What can hang from each mark
k_527: k_118
k_200: k_106 k_920
k_920: k_200 k_418 k_527
k_106: k_193
k_418: k_106
k_524: k_920
k_118: k_193 k_200 k_524 k_527

Each row was made from one small tree. The marks that hang from a mark follow it in brackets, in the order of their numbers. Every link used is in the known rows. Write each row's tree.
(in the rows, 128 means zero)
Known rows
k_527[k_118[k_524]]: [106  95 101 120 112  76 113 105 115 154 180 127 138 154  67 102 168 127
 136]
k_920[k_527]: [108 151 109 123  95  99  88 113 122 152 110 151 139 113 132  93 192 161
 151]
k_106[k_193]: [ 98 119 113 122  94 111  70  78  88 151 136 123 140 128 130  79 178 142
 156]
k_200[k_106[k_193] k_920[k_527]]: [154 152 110 148  82 132  69 117  86 165  87 139  68 118 142  92 189 147
 147]
k_920[k_200[k_106]]: [117 149  86 130 135  79  77 113 109 163 109 125  98 137 151 110 189 140
 155]
k_527[k_118[k_193 k_200 k_524]]: [119  78 126 133 108  57 128 137 147 165 184 104 140 177  70 110 138 116
 118]
k_200[k_106[k_193] k_920[k_418 k_527]]: [166 159  77 134 100 144  81 134  78 151 108 155  65 116 140  92 177 155
 169]
k_118[k_193 k_524[k_920[k_200]] k_527]: [131 102 168 152 129  35 114 134  98 163 113 102 100 136 125 118 147 139
 150]
k_118[k_524]: [ 96 106 122 129 103  95  97 101 101 142 142 130 127 131  98 129 174 143
 144]
k_418[k_106]: [ 85 133 119  97 113 119  72  83 122 129 118 153 137  92 134 104 163 125
 155]
k_527[k_118]: [106 114  84 104 110  80 101  93 117 160 164 129 164 132  93  76 179 125
 135]
k_524[k_920]: [115 113 109 109 127 106  93 101  78 153 121 140 145  91 135 105 188 137
 152]
k_524[k_920[k_200 k_527]]: [135 150 107 133 150  71  97 134 103 165 100 144 106 122 170  83 195 153
 166]
k_524[k_920[k_200[k_106] k_418]]: [151 145  59 117 178  97  97 136  81 158 123 148  86 114 160 113 182 147
 177]
k_118[k_200]: [111 116 114 107  97  95  98 133 119 146 146 122 164 128 119 103 176 138
 138]
k_524[k_920[k_200[k_106] k_418 k_527]]: [166 171  60 129 171  95 100 149 101 161 107 165  72 117 171 103 193 166
 181]
k_527[k_118[k_193 k_524[k_920]]]: [122  71 122 134 141  69 122 103 106 173 160 121 120 140  89 112 149 116
 132]
k_118[k_200[k_106] k_527]: [145 145 130 119  67  83  95 141 125 145 129 117 147 121 105 112 182 151
 132]
k_118[k_200[k_920] k_527]: [153 117 154 117  58  83 108 167  95 139 122 104 151 111 103 101 164 130
 126]
k_920[k_200 k_418 k_527]: [129 170  74 122 145  81 102 149 121 151 124 154 112 138 154  85 176 170
 180]
k_527[k_118[k_200 k_524]]: [123  90 111 119 104  65 123 138 134 153 199 116 147 172  66 100 161 124
 127]

Write each row's tree
[165 156  75 135 159  60 101 135 122 187 124 147  84 144 145  76 201 143
 152] : k_524[k_920[k_200[k_106] k_527[k_118]]]
[136 156  96 105 119 140  92 142 106 120 103 177  93  85 140 102 154 139
 167] : k_200[k_920[k_418[k_106] k_527]]
[120 122 105 135 103  74 116 118 137 158 165 142 124 157  80  90 179 148
 138] : k_920[k_527[k_118[k_524]]]
[118 166  99 107 119 137  71  98 124 124 127 178 110 112 152  67 158 159
 185] : k_920[k_418[k_106[k_193]] k_527]
[141  84 183 143  98  60 126 149 112 152 133 103 133 127  95 127 146 139
 129] : k_118[k_193 k_200 k_524[k_920] k_527]
[141 145  80 110 141 119 107 135  92 145 125 173 127  90 143  96 184 168
 176] : k_524[k_920[k_418 k_527]]
[155 153  84 120  97  82 108 146 161 170 153 141 129 154 103  82 192 143
 131] : k_920[k_527[k_118[k_200[k_106]]]]
[150 113 142 145  83  98 117 174 110 145 123 129  96 142 101 125 167 143
 128] : k_118[k_200[k_920[k_527]] k_524]
[123 176  94 117 144 103  70 118 129 131 120 167  84 137 178  61 155 156
 194] : k_920[k_200 k_418[k_106[k_193]] k_527]
[121  95 179 143  72  58 120 146 133 146 141  96 142 148  85 127 139 143
 126] : k_118[k_193 k_200 k_524 k_527]
[132 105 129 145 102  58 132 152 169 170 167 120 125 182  82 101 146 138
 122] : k_920[k_527[k_118[k_193 k_200 k_524]]]
[122  97 111 117 108  65 117 133 149 173 169 105 166 157  94  88 146 115
 119] : k_527[k_118[k_193 k_200]]
[151 126  82 121 115  76 141 169 148 144 201 150 130 172  71  90 160 155
 148] : k_920[k_418 k_527[k_118[k_200 k_524]]]
[163 101 135 123  77  89 132 187  87 121 157 117 123 128  72 125 143 144
 140] : k_118[k_200[k_920[k_418]] k_524 k_527]
[149 154 100 135  88 123  86 133  97 162  81 148  82 103 133 119 193 148
 140] : k_200[k_106 k_920[k_527]]
[146 121 158 146  61  86  89 124 113 144 146 106 108 156  90 110 170 156
 140] : k_118[k_200[k_106[k_193]] k_524 k_527]
[145 146  82 118 108 123 106 153  89 143 115 158 112 101 129 101 169 156
 162] : k_200[k_920[k_418 k_527]]
[146 102 155 158  87  87 121 173 123 158 110 116  89 147 109 133 142 135
 123] : k_118[k_193 k_200[k_920[k_527]] k_524]
[164 122 118 104  77  97 118 185  87 126 143 121 147 107  98 103 151 142
 142] : k_118[k_200[k_920[k_418]] k_527]
[136 124 111 127 102  63 121 146 170 175 151 125 153 160 106  75 158 136
 126] : k_920[k_527[k_118[k_193 k_200]]]
